What can hang from each mark
j_768: j_441
j_760: j_524
j_298: j_364
j_155: j_364
j_789: j_524 j_796
j_524: j_553 j_789
j_553: j_524 j_768
j_796: j_441 j_553 j_789
j_364: j_298 j_524 j_796
j_441: j_524 j_796

Known rows, with every way that one mark hangs from another
j_298[j_364[j_524]]: [ 0.83 -0.18  1.79 -1.85  0.08  1.61 -1.28  0.01  1.95 -0.27 -0.80 -1.19
  1.53 -0.60 -1.69  1.19 -2.55 -1.63 -1.22  0.94 -1.33  0.31 -0.63 -0.20
  0.76  0.98]
j_796[j_441 j_553[j_524]]: [-0.13  1.86 -2.03  0.02 -1.33 -0.47  1.43 -1.18 -0.93  0.14  0.08  0.27
  1.82 -2.20 -1.10 -1.73 -0.43 -1.10  2.67 -0.76  1.03  0.51 -0.71  1.45
 -0.22 -1.84]
j_155[j_364[j_298 j_524[j_553[j_768]] j_796[j_789]]]: [-0.67  0.86  4.68 -0.31  3.97 -0.72 -1.64  0.43 -1.31  0.44  1.48  1.03
  0.67  1.96 -0.18  1.51  1.76  0.84 -1.70 -1.39 -2.48  0.24  2.86 -0.26
 -0.67  1.05]
j_155[j_364[j_298 j_524[j_553[j_768] j_789]]]: [-0.90 -1.96  3.47 -3.90  5.87 -0.58 -1.56  0.25 -0.62  0.12  1.09 -0.35
  0.57  2.61  0.05  2.43  0.85  1.03 -2.03 -0.56 -2.00 -0.11  2.21 -1.64
 -0.59  0.53]
j_524[j_553[j_768[j_441]]]: [-0.44 -1.44 -1.42  0.86 -0.05  0.76 -0.96  0.29  1.00  1.28  0.68 -0.54
 -1.08 -0.21 -0.75  0.66 -0.10  0.11 -1.52  0.77  0.17 -0.66 -0.28 -1.06
  0.36  0.00]
j_789[j_524 j_796[j_441]]: [-0.41  0.56 -0.90  1.97 -4.05  0.41  2.27  1.04  0.43 -1.12 -2.10 -0.15
 -0.92 -1.37  0.50 -1.57 -0.46  0.99  1.01  2.26  1.93 -0.04 -0.58 -1.23
  0.09 -1.04]
j_796[j_553 j_789[j_524]]: [ 1.69  1.35 -0.49  1.96 -4.00 -0.52  0.08 -0.21  0.38 -0.97 -0.14 -0.49
  0.16 -0.97  0.85 -1.63 -0.45 -1.21  2.94  1.55  1.01 -0.39 -1.12 -1.03
 -1.23  0.35]
j_524[j_553[j_768[j_441[j_796]]]]: [-0.39 -1.65 -1.61  1.38 -1.27  0.44 -0.53  0.26 -0.44  1.37  0.39  0.64
 -1.39 -0.16  0.68 -0.12  0.32  1.28 -1.22  0.13  0.14 -0.75 -0.42  0.41
 -0.62  0.28]
j_364[j_298 j_524[j_553] j_796[j_441]]: [-0.81  0.69  2.75  0.20  1.63  0.11 -0.26 -0.50 -0.08  0.17  1.35  0.30
  0.18 -0.02 -1.42  1.24  2.73  1.45 -1.73 -0.16 -2.20  0.49  2.67 -0.67
 -1.42 -0.28]
j_155[j_364[j_524]]: [ 0.66  0.31  2.58 -2.41  0.64  0.42 -0.43  0.24  1.34 -0.61 -1.52 -0.69
  1.27  1.00 -1.54  1.74 -1.69 -0.36 -0.75  1.48 -0.91 -0.05 -0.22 -0.36
  0.45  0.76]
j_553[j_524[j_789] j_768]: [-0.29 -0.43 -0.52 -1.84  2.28  0.72  1.23  0.24 -0.45 -0.21 -0.65 -0.20
  0.26  0.51  1.07  0.61 -1.74 -1.13  0.65 -0.90 -0.01  0.64 -0.77 -0.40
  1.07 -1.53]
j_553[j_524 j_768]: [-0.55  0.53 -0.25 -0.98  0.38  1.37  1.09  0.40 -0.73  0.08 -0.82  0.22
  0.97 -0.86 -0.12  0.24 -3.19 -1.54  0.49 -0.45  0.03  0.75 -0.82 -0.28
  1.13 -2.03]
j_796[j_441 j_553[j_768] j_789]: [-0.35  2.12 -2.82  1.57 -1.86 -2.43  0.09 -1.52 -1.82 -0.99  1.18 -0.23
  0.50 -0.61  0.41 -2.71  0.03 -1.43  2.51 -1.32  2.90 -0.04 -0.93  0.49
 -0.25  0.00]
j_553[j_524 j_768[j_441]]: [-0.67  0.45 -0.58  0.72 -0.58  1.42  0.56  0.81  0.81  1.40 -0.74  0.50
  0.49 -0.54 -0.49  0.09 -2.69 -0.71 -0.87 -0.22  0.21  0.60 -0.59  0.36
  0.45 -1.34]
j_524[j_789]: [ 1.09 -1.14 -0.43 -1.47  0.09 -0.07  1.07 -0.65  2.03 -1.08 -0.58 -1.58
 -0.83  0.90  0.62  1.03 -0.31 -0.61  0.04  1.10  0.63 -0.15 -1.46 -1.68
  0.90  0.92]
j_768[j_441[j_524[j_789] j_796[j_553]]]: [ 1.11 -0.82 -1.37  1.13 -2.75 -0.91 -0.22 -1.10  0.16  0.20 -0.13  1.10
 -1.43  0.90  0.58 -1.17  0.76  1.28  0.40  0.08 -0.17 -1.04 -1.29  3.12
 -2.20  1.42]
j_524[j_789[j_796[j_441 j_553]]]: [ 0.16 -0.19 -2.84  0.45 -1.75 -1.93  1.49 -0.99  0.27 -0.51 -0.02 -0.45
 -0.99 -0.73  1.01 -1.66  2.39  0.72  1.43  0.00  2.69 -0.42 -0.32 -0.28
  0.14  0.14]
j_796[j_441 j_789[j_524[j_553[j_768]]]]: [-0.91  0.91 -2.41  2.09 -0.72 -0.34  0.13  0.10 -2.08 -1.15  0.49 -0.59
 -0.35  0.04  0.92 -1.57  0.52 -0.20  2.50  0.25  1.21 -0.38 -0.55 -1.01
 -0.33 -0.61]
j_298[j_364[j_796]]: [ 0.89 -0.51  2.62  0.27  0.11  1.08  0.78  0.09  1.87 -0.04 -0.78 -0.56
  0.32 -1.02 -1.12  0.67 -0.77 -1.10 -1.78 -0.21 -0.64  0.16 -0.64  0.26
  1.72  1.03]
j_155[j_364[j_298 j_524[j_553[j_768]]]]: [-1.21 -1.07  4.02 -2.98  4.02  0.03 -1.57  0.55 -0.79  0.45  0.98  0.15
  1.22  1.16 -1.11  2.05 -0.57  0.65 -2.21  0.01 -2.10  0.03  2.25 -1.31
 -0.65 -0.08]
j_364[j_298 j_524[j_553] j_796]: [ 0.26 -0.35  4.14 -0.41  1.78  1.01 -0.96  0.07  0.92  0.59  1.28  0.25
 -0.21 -0.09 -1.07  2.46  1.83  1.13 -2.53  0.75 -3.27  0.40  2.63 -1.71
 -1.11  0.16]
j_155[j_364]: [ 0.46 -0.40  1.52 -1.69 -0.05 -0.10  1.02 -0.12  1.35 -0.63 -1.29 -0.91
  0.77  0.72 -1.17  0.92 -1.62 -0.46 -0.24  1.07  0.56 -0.25 -1.31 -0.40
  1.19  0.86]
j_760[j_524[j_789]]: [ 1.27 -1.10 -1.09 -1.86 -0.75  0.21  0.64  0.40  1.12 -0.99 -0.95 -0.95
  0.19  0.47  0.34  0.92 -0.98 -0.05  0.34  1.26  0.64  0.17 -2.07 -0.75
  0.64  0.03]

Rows
[ 0.47  2.70 -2.73  1.65 -3.07 -1.71 -0.20 -2.22 -1.68 -1.62  0.85  0.31
  0.32 -0.33 -0.90 -2.41 -0.13 -1.14  3.72 -0.54  1.32 -0.27 -1.52  2.93
 -1.02  0.58] => j_796[j_441[j_524] j_553 j_789]
[-0.45 -0.37 -0.87 -0.10  1.30  0.57  0.72  0.58  1.01  1.11 -0.56  0.08
 -0.14  0.83  0.55  0.44 -1.14 -0.24 -0.92 -0.67  0.14  0.36 -0.51  0.17
  0.55 -0.73] => j_553[j_524[j_789] j_768[j_441]]
[ 0.17  2.28 -1.38  2.27 -3.43 -0.47  1.52 -0.34  0.08 -1.92 -0.94 -0.78
  0.01 -0.11  0.64 -1.80 -0.38 -0.50  2.79  1.35  1.58  0.07 -1.37 -0.68
 -0.56  0.15] => j_796[j_441 j_789[j_524]]
[-0.92  0.84  0.21  2.83  1.15  0.00  0.05  0.51 -1.93 -0.46  0.50  0.12
  0.21 -0.50  0.38 -1.53  1.49 -0.41  0.71 -1.51 -0.09 -0.28  0.33  0.71
  0.52  0.09] => j_298[j_364[j_796[j_441 j_789[j_524[j_553[j_768]]]]]]
[-0.45  0.43 -2.67 -0.04 -0.49 -0.01  2.47 -0.19  0.15 -0.27 -1.06  0.21
 -0.26 -0.54  1.16 -0.58  0.83  0.39  1.59 -0.55  1.50  0.76 -0.49  0.52
  1.28 -1.00] => j_553[j_524[j_789[j_796[j_441]]]]
[ 0.01 -2.30  0.36 -3.01  4.89  1.06 -2.22  0.12 -0.02  0.19  0.80 -1.23
  0.43  0.68 -0.07  1.76 -0.10 -1.03 -1.21 -0.67 -1.76 -0.32  0.30 -0.78
  1.06  0.73] => j_298[j_364[j_524[j_553[j_768] j_789]]]
[-1.34 -1.40 -1.59 -1.35  3.45  0.22 -1.23  0.28 -1.13  0.30  0.47 -0.50
 -0.15 -0.06  0.50  0.01  1.74  0.38 -0.83 -1.33  0.05 -0.14  1.07  0.07
  1.44  0.20] => j_298[j_364[j_524[j_553[j_768] j_789[j_796[j_441]]]]]
[ 0.62 -0.61  1.84 -1.10 -0.52 -0.75 -0.65 -0.16  1.20  0.48  0.82  0.08
 -0.21 -0.18  1.13  0.40  1.53  1.10 -0.92  0.65 -0.41  0.39  2.10 -1.69
 -1.61  0.37] => j_364[j_298 j_524[j_789[j_796[j_553]]]]
[ 0.49  1.97  5.57 -0.03  1.14 -0.72 -0.36 -0.02  0.91 -0.34  0.06  0.73
  1.10  1.91 -0.55  1.48  0.68  0.68 -1.56 -0.38 -1.93  0.75  2.16 -0.04
 -0.92  1.82] => j_155[j_364[j_298 j_524 j_796[j_789]]]
[ 0.66  2.95  0.69  1.70 -0.40 -1.01 -1.24 -1.31 -0.18 -0.32  0.74  0.29
  1.73 -0.94 -1.11 -1.60  1.72 -1.27  0.75 -1.83 -0.15  0.32  0.71  2.33
 -0.42  1.38] => j_298[j_364[j_524 j_796[j_441 j_553 j_789]]]
[-0.96  1.24 -1.51  0.11 -0.90 -1.12 -0.02 -1.04 -2.75 -1.26  0.27  0.51
  0.26 -0.68 -1.50 -2.18 -1.64 -0.84  1.63 -0.73  1.08 -0.49 -0.82  2.23
 -0.75 -1.21] => j_796[j_441[j_524] j_553[j_768]]
[-0.45  2.83  3.05  1.54 -0.21 -2.99  0.51 -1.54 -1.85 -1.03  0.96  1.82
  1.05  1.13 -1.40 -1.71  1.79  0.76  0.98 -2.14 -0.32  0.00  1.29  3.82
 -1.97  1.29] => j_155[j_364[j_298 j_796[j_441[j_524] j_553 j_789]]]
[-0.50 -2.49 -2.47  0.86  0.39  0.02 -0.29  0.83  1.18  1.45  0.40 -0.24
 -2.69  0.32  1.54  0.48  2.11  1.64 -1.71  0.41  0.90 -0.75  0.46 -1.46
  1.02  0.48] => j_524[j_553[j_768[j_441]] j_789[j_796]]
[-0.44 -1.03 -0.90 -0.91  1.15  1.16 -0.94 -0.12 -1.78 -0.70  0.58  0.05
 -0.85  0.12 -1.11  0.67 -1.62 -0.52  0.39  0.39 -1.12 -0.75 -0.85  0.56
  0.38 -0.64] => j_441[j_524[j_553[j_768]]]
[ 0.93  0.13 -2.59  2.79 -3.35  0.30 -1.31 -1.15 -0.45  0.35  0.84  1.32
 -1.57  0.61  0.35 -0.41  0.83  1.12  1.52  0.24 -0.85 -0.69 -1.44  3.29
 -1.45  1.97] => j_768[j_441[j_524[j_553] j_796[j_789]]]
[ 1.56 -1.03 -2.27 -0.43 -2.75 -0.63  0.33  0.58  0.30  0.01 -0.41  0.00
 -0.28 -1.16  1.16 -0.81  0.83  0.64  1.16  0.87  1.71 -0.05 -1.02 -0.11
  0.32 -0.40] => j_760[j_524[j_789[j_796[j_553]]]]
[ 0.53 -1.20 -2.25 -0.53 -1.37 -0.87  0.07  1.20 -1.24  0.19 -0.28  0.45
 -0.43 -0.99  1.61 -1.19  0.04  0.41  0.51 -0.02  2.15 -0.20 -0.70 -0.26
  0.40 -1.14] => j_760[j_524[j_789[j_796[j_553[j_768]]]]]
[ 0.88 -0.80  2.46 -0.63  2.46  1.98 -1.62  0.28  1.00  0.75  0.29 -0.45
  0.54 -0.79 -1.75  2.01  1.05 -0.58 -1.98 -0.01 -2.96 -0.01  0.95  0.20
  0.90  0.86] => j_298[j_364[j_524[j_553] j_796]]
[-0.72 -0.57 -1.55  0.88 -0.16  0.78  1.17  1.31  1.02  1.59 -1.08  0.80
 -1.15  0.14  1.54 -0.06 -0.36  0.73 -1.00 -0.55  1.00  0.51  0.14  0.07
  1.03 -0.91] => j_553[j_524[j_789[j_796]] j_768[j_441]]
[-0.58  0.58 -1.80  2.10 -2.52  0.53  0.24  1.01 -0.12  2.40 -0.29  1.66
 -0.07 -2.18  0.27 -1.60 -0.87  0.09 -0.24 -0.55  1.22  0.16  0.47  0.95
  0.07 -1.73] => j_789[j_796[j_553[j_524 j_768[j_441]]]]
[-0.51 -0.55 -1.21 -0.74  0.69  0.87  1.58  0.92 -0.38  0.35 -0.97  0.56
 -0.72 -0.17  2.09  0.15 -0.92 -0.22  0.41 -0.67  0.81  0.65 -0.14 -0.59
  1.62 -1.51] => j_553[j_524[j_789[j_796]] j_768]
[ 0.52 -0.63  3.05 -2.41  1.38  0.02 -0.38 -0.42  1.91 -0.70  0.26 -0.97
  0.14  1.52  0.19  1.93 -0.13  0.25 -1.49  1.05 -1.70  0.57  1.00 -2.30
 -1.18  0.76] => j_364[j_298 j_524[j_789]]
[-0.46 -1.23 -0.30  1.78 -0.72  1.24 -0.42  1.60  0.73  0.96 -0.34 -0.46
 -1.08 -0.28 -0.11  0.05 -0.47  0.63 -1.22  1.93 -0.32 -0.97 -0.04 -1.79
 -0.54 -0.72] => j_789[j_524[j_553[j_768[j_441]]]]
